Each row comes from the steps of one path. Every step used is in the known rows, and no mark comes twice. Write the path behind each row, first mark first.
Known rows:
S-C-R: [ -4 -10   2  10  -5  -7   5 -10   1  -6  -2   1 -12   9  -1  -1   5 -10
   6   1  -1   9  -3  -8   7   4  -8 -13  -3  -2   4]
M-A-R-C: [ -6  15  -2   2   0  11 -15  20 -11 -13  14  -2  10  25  -8   1  -7  -8
   1 -23  21  -7  -9   3  10   3   6 -19  11  14  12]
M-S-C-E-R: [  0   8   0  -1   1 -11  -5  23  13   5   7 -12 -12  15  -9  -1   5  -6
   7 -10 -13  -6  -6  -4   6  10 -17   4   7   5  32]
K-E: [  0  -4   5  10   5   5   0  -4  -2  11   9 -12  15 -21   8   2   8   1
   7 -13  14  11   0   2  -8   0   4  -4 -11  -1 -11]
D-C-R-E-B: [  3   5 -10  23   1   5  -4   6   5 -24  -5  -3  15  -6   0  -2  -9  -2
  14  25 -13  12  -7 -17  15  12  -1  15   3   2  59]
K-E-R-C-D: [-22 -27   8  17  -2   0   1  20 -13  -7  33 -16   7 -45 -14   2  11 -10
  26  25  25   1  -5 -20  -4  -9   0  -3 -15 -11  -4]
C-S-M-A-R-E-K: [ -8  15  -4  -1  14   8  -9  16   5  -7  -3  -2  50   0  -9   4   1 -23
  19 -44  22  -3  -1  13  14  22   4 -60  41  16  71]
D-C: [  8   5  -6  -5   0   8   9   0  -4   0   3  -6  -6   9   0   1  -4   7
   7  -8 -24   5  -6   0   4   6   7   9   3  -5  25]
R-E-C: [ 17  22  -7  15   3  -1   7   2   7   3   5   2  -8  40   1   0  15  -6
   4   1  -4  18  -1  -2   3   8  -1   9 -16   1  32]
B-E-C: [  6  29  -4   2   1  -1  -4  -6   2  26  -1 -16  -3  35   9   1  14  -2
  11  -6   5  11   1   5 -14   9  10  17  -2   3  -2]
S-M-A: [-10   4   1   5   5   8 -11  20  12  -9 -12   2  13   5   1   0   0 -14
  17 -52  10  -8   0   2  -4  15   1 -45  24   7  32]
B-E-R: [ -8   7  -8   2  -1  -4 -23   1  -4   4   5 -13  23   9 -10   2  -6  -8
  12  37   8  -7  -3  -8  -7   1  -3  18  21  -3 -17]
M-A-R: [ -3  30  -2  -6   4   8 -18   7   3 -11   8   1  14  25   1   2 -15 -10
   1 -28   5  -7  -4  12   8   7  -2 -24  11  11   7]
S-C-R-A: [  2  10   3   9   1 -13   0  -7   0 -10   7  12   3  19   3  -1   7  -6
  -3 -11 -15  10  -2  -7  12  -2 -12 -33   3   2   3]
B-E: [  2  11  -1   5   2   1 -11  -3  -2  15  -7 -14  15  20   2   1   0   3
   5   8  17   2   0  -1 -15   8   9  21  18   4 -19]
S-M: [ -6 -10  -2  -5   2   2  -2  13   8   0 -14   7   9   3  -7   2   4  -5
  14 -37   3  -3  -2  -1  -3   1   3 -25  14  -1  38]
M-S: [  4   1   3   1   3  -8  -7   9   0  -8   2  -4   0 -13   2  -1   2   8
   6   1  -1   3  -3   0  -3  -4  -5  -3   1  11   4]
S-M-A-R-C: [-14   8  -3  -3   2  12 -17  33  -2 -14   2   5  18  26 -16   2  -3 -13
  16 -57  24 -10 -11   2   7   3   9 -45  24  13  49]
S-C: [ 10  -5   2   3  -1  -7   6   0   3  10 -10   0 -22  37  -4   0  14  -8
  -1 -19  -4  10  -3  -2   6   4   2  -1  -4  -3  14]
D-C-E-K: [ -3  18  -4 -12   2  18  21   4   4  14   1 -29  12 -12   9   1   6   8
   5  -4 -12   3  -3   9  -5  30  10  15   6   2  27]
B-E-R-C-D: [-20  -9   3  11  -5  -1 -11  20 -16  -6  17 -18   6  -4 -22   0   5  -8
  21  46  28  -7  -5 -24 -13  -1   5  23  13  -6 -10]
A-R-C-D: [ -9   1   6  -6  -2   2   5  21 -15 -11  23   2  -7   9 -20   1  -2  -1
   9   6  19  -3  -8  -6   1  -9  10   3  -8   0  17]
A-R: [  2  17  -3 -15   2   1  -8   2  -2  -2   9   5   9  25  -7   4 -11  -2
   0  -8  -1  -3  -7  10   8  -6   1  -1  -2   4  12]
M-A: [ -5  13   3  10   3   5  -9   7   3  -9   0  -5   5   5   8  -2  -5  -9
   3 -18   6  -4   2   3  -1  15  -2 -22  11   7  -4]
C-E: [ -4  18   2  -4   1   8   6   7   8  15   3  -8   2   8   2  -1  -3   3
  -7 -16   0  -8   3   7  -8  12  -2  14   6   2  19]
K-E-R: [-11  -9  -1   8   2  -2 -13   1   1   2  17 -12  24 -32  -2   4   1 -10
  16  14   4   1  -4  -4   1  -7  -9  -6  -6  -8 -10]
S-M-A-R-E: [  2  27  -7   3  10  13 -20  27   9 -18  -4  12  34  54 -14   3  -9 -16
  15 -44  17  -2  -7   2   6  14   2 -36  29  12  62]
S-C-E-K: [ -1  10   2  -5   2   3  19   3  11  24 -10 -25   0  14   5   0  22  -7
  -3 -18   8   8   2   6  -4  30   5   7  -1   4  17]
D-C-S-M-A-R: [ -6  18  -5 -16   9  10  -8  16   1  -1   5   3  13  14 -10   4 -20 -10
  22 -89 -21 -13  -9  20  16   9   9 -59  43   4  95]

Write each row's path:
[-13 -21  -6   8  -7  -3 -10  16 -11 -13  14   0   2 -17 -20   1   1  -9
  10  30   7 -10  -8 -15  13  -9  -7   1   5  -3   7] => E-R-C
[ -8  15   1   5   1  -6  -6 -10  -3 -20  13  13  25 -16   6  -1  -5   2
  -2   5 -11   1   1  -3   7  -7 -13 -32   8   5 -16] => C-R-A
[ -2  44  -3   8   3  -8  -9 -16   0   7  13  -4  21  15  16   0   7   0
   8   1  -7  12   1   1  -8   2  -3 -12   6   8 -15] => B-E-C-R-A
[  6  -8  15   3   3 -16  10  18   3  -6   3  -8 -35  11  -5  -2  17   0
  15 -14  -3  12  -2 -10  -7   3   0  -5 -12   2  13] => M-S-C-D
[-28 -24  -2  12   0  -2 -16  29  -4 -11   8   5  16 -40 -23   0  -5 -25
  25 -39  12 -26  -5  -5  20   1  -5 -63  47   2  64] => E-R-C-S-M-A
[-27 -12  -3  15   2  -1 -28  26  -8   2   2  -9  32 -19 -19   1  -5 -23
  28 -28  28 -23  -4  -6   2  10   3 -43  62   5  45] => B-E-R-C-S-M-A
[-12  18  -1 -15   0  15   7  17  -7  12  12 -20  27  -6  -7   2   5   0
  -4   2  25  -6  -6   9   3  14  10  11   6  14  18] => A-R-C-E-K
[-10 -16   3  -7   5  -5   4   7   4  11  -5   9  10 -25 -10   2  -1  -8
  15 -50   0 -11   1   7   5  -3   4 -43  29  -3  63] => C-S-M
[ -3  38  -8 -11   3   6  -2  13   4  -1  24   1  17  11  -5   2 -13   2
  -2  -8 -42 -11  -5   2   9   5 -11   0  19  -5  42] => D-C-E-R-A
[  3   1 -10  15   0  11  13  -9  -7 -23   2 -19  27 -19   1   0   3   1
  20  44  -3  20  -7 -13   8  24  -2   4   5   3  12] => D-C-R-E-K
[ -1  43   1   2   9   8  -2  29  15 -12  11   7   3  57 -10   2   6 -22
  32 -50  11   8  -4   1  -2  16   4 -37  -1   5  76] => S-M-A-R-E-C-D
[-12 -14   0 -12   2  -1  -4  21 -11   7   6  13  15  -9 -28   4  -3  -8
  12 -53  11 -15  -9   8  18 -15  10 -41  30   3  81] => A-R-C-S-M
[ -4  -3   2  14   7  -2  -9   5   7  11  -6 -16  25 -36  16   2   8  -5
   8 -16  14   8   0  -1  -2   4   9   3 -16   3  14] => K-E-B
[  4  -5  -2  -6   2   0  12  -6  -6  11  11  -5  -9 -18  -5   1 -11   4
   7 -23 -28  -2  -2   9  15   1   6  -9  18  -7  51] => D-C-S
[ -2 -11  -3 -11   4   2  10   8   1  10  -4   3   2 -14 -12   2  -5  -1
  22 -56 -25  -6  -5   7  10   0   9 -34  33  -7  89] => D-C-S-M
[  2  38  -7  14  10   5 -28  22  10 -18  -4   4  31  36   1   1 -13 -18
   2 -15  14   0  -4   2  15  17   2  -3  10  17  46] => M-A-R-E-B
[-10  34   2  -1   1  19  -8  29  -3   2  19  -8  12  29  -6  -1 -12  -3
  -7 -40  24 -16  -6   9   2  14   3  -4  17  16  27] => M-A-R-C-E
[ 14  -5   5   3   3 -15   0  10   5   1  -5  -6 -21  23  -2  -2  14   2
   5 -19  -8  14  -4  -2   3   1  -2  -8  -4   8  16] => M-S-C
[ -8 -23   6   9  -2  -4   6   8 -15   9  12   1  -4 -32 -13  -1   1  -1
  -2 -14  12  -9  -1   0  13  -7   5 -12  17   1  33] => R-C-S
[ -9  32  -2 -13   8  -1  -8  10  12  12   9   8   6  14  -2   3  -3 -22
  22 -95  -9 -10  -2  26  13   5   2 -69  22   8  86] => E-C-S-M-A-R
[ -7  16 -10  -8  -3  12   3  12   5   2  14 -10   1   2  -9   1 -15  -2
  10   2 -30 -11  -7  -1   7  13  -9  19  12  -8  45] => D-C-E-R
[-14   1   1   1  -2  14  16  15  -6  12   3 -25  17 -25   0  -1  16   2
  -3  10  27  -3  -1  -2  -5  21   9  12   5  10  11] => R-C-E-K
[  -8    9    7   12   11    0    2    5   13   27    9  -11   11  -31
   14    2   15  -21   30 -100    7    4    3   18   -3   13    6  -71
   11    3   64] => K-E-C-S-M-A
[  3  21   0   2   3  -8   0 -14  -1  37   6 -16  -5   5   6   1   7  -5
  10 -24   0   4   4  13  -6   6   9   1  11   1  24] => B-E-C-S
[  8  22  -8  -3  13  13  -7  22   3  -7   7   9  23  38 -18   4 -19 -13
  22 -72 -13  -4 -10  11  21  15   7 -46  46   5 112] => D-C-S-M-A-R-E
[ -6  -1  -1  -1   7   8   1  14   4   2  -2  -2   4 -11  -3   1  -8  -9
  22 -82 -18 -10  -3  11  11  16   6 -58  41  -1  85] => D-C-S-M-A
[  7   7  -5  20   6  -2 -11  14  10  -8 -17   4  19  11   0  -1   3  -8
   1  16   9   7   0 -11   9   9   3  21  -1   6  43] => R-E-B
[-18 -30  -3   7  -4 -10  -6  11 -14  -2  21   3   3 -44 -24   0  -6 -12
   9  14   2 -18  -4  -7  22 -13  -7 -17  20  -5  31] => E-R-C-S
[ 13  23  -6  -1   6   5  -9   8  -2  -9   8   9  21  51 -15   3  -8  -3
   0  10   6   8  -7   1  10  -1   0  10   3   5  27] => A-R-E
[ -2  25   3  15   6  -6   1 -16   2   6  30  -3  21 -23  22   2  14  -4
  12 -19  -9  20   2   5  -2  -5  -9 -39 -21   3  -9] => K-E-C-R-A
[  2   5   5   7   6  -8  12 -14   2  34  21 -14  -4 -36  11   2  16  -7
  13 -48  -4  12   3  17   2  -1   4 -23 -14  -4  32] => K-E-C-S
[  1  -7  11   2  -1  -8  17   7   2   3   1  -3 -34  26  -6  -1  14 -10
   9 -11   0  10   1  -9  -2   6   5  -3 -13 -10  16] => S-C-D
[-10  21  -3 -11   7   9 -19  21  10  -9  -3   8  23  31  -7   3 -11 -16
  16 -62   8 -11  -6  10   3   7   4 -48  24  11  45] => S-M-A-R
[-13   5   2  10  -1   5   0  29   5  13  -6  -8  11 -13   0  -2   2  -1
  -7 -13  19 -11  -2  -5   1  12   9  25   0   9  49] => R-C-E-B
[  4  13   7   6   6 -12  -4  27  22  15 -16 -13  -9  13   7  -3  11  -2
  -3 -40  -4   3  -2   0   1  18   0  14  -4  14  61] => M-S-C-E-B
[ -4  30  -2   5   1  -9   1 -14   3  -7  20  10   4  -2  13  -1   7  -5
   5  -8 -21  10   0   3   8  -6 -13 -33 -11   4   3] => E-C-R-A
[  6   9   7  10   5 -20  -7   1   0 -19   8   6   1   6   4  -2   9   2
   3 -13 -17  14  -5  -7   9  -6 -16 -38   5  13   0] => M-S-C-R-A
[-18 -20   4  12   3   3  -3  26  -3   0   0   4   8 -26 -10  -2   3 -14
  17 -64  20 -16  -1   2   8   9   7 -61  41   7  63] => R-C-S-M-A
[ -5   2  -5  28   1  -4 -11   3   6 -24  -7   3  30 -13   1  -3  -6 -11
   7  34  12   7  -1 -17  11   8  -8   8   2   7  29] => C-R-E-B
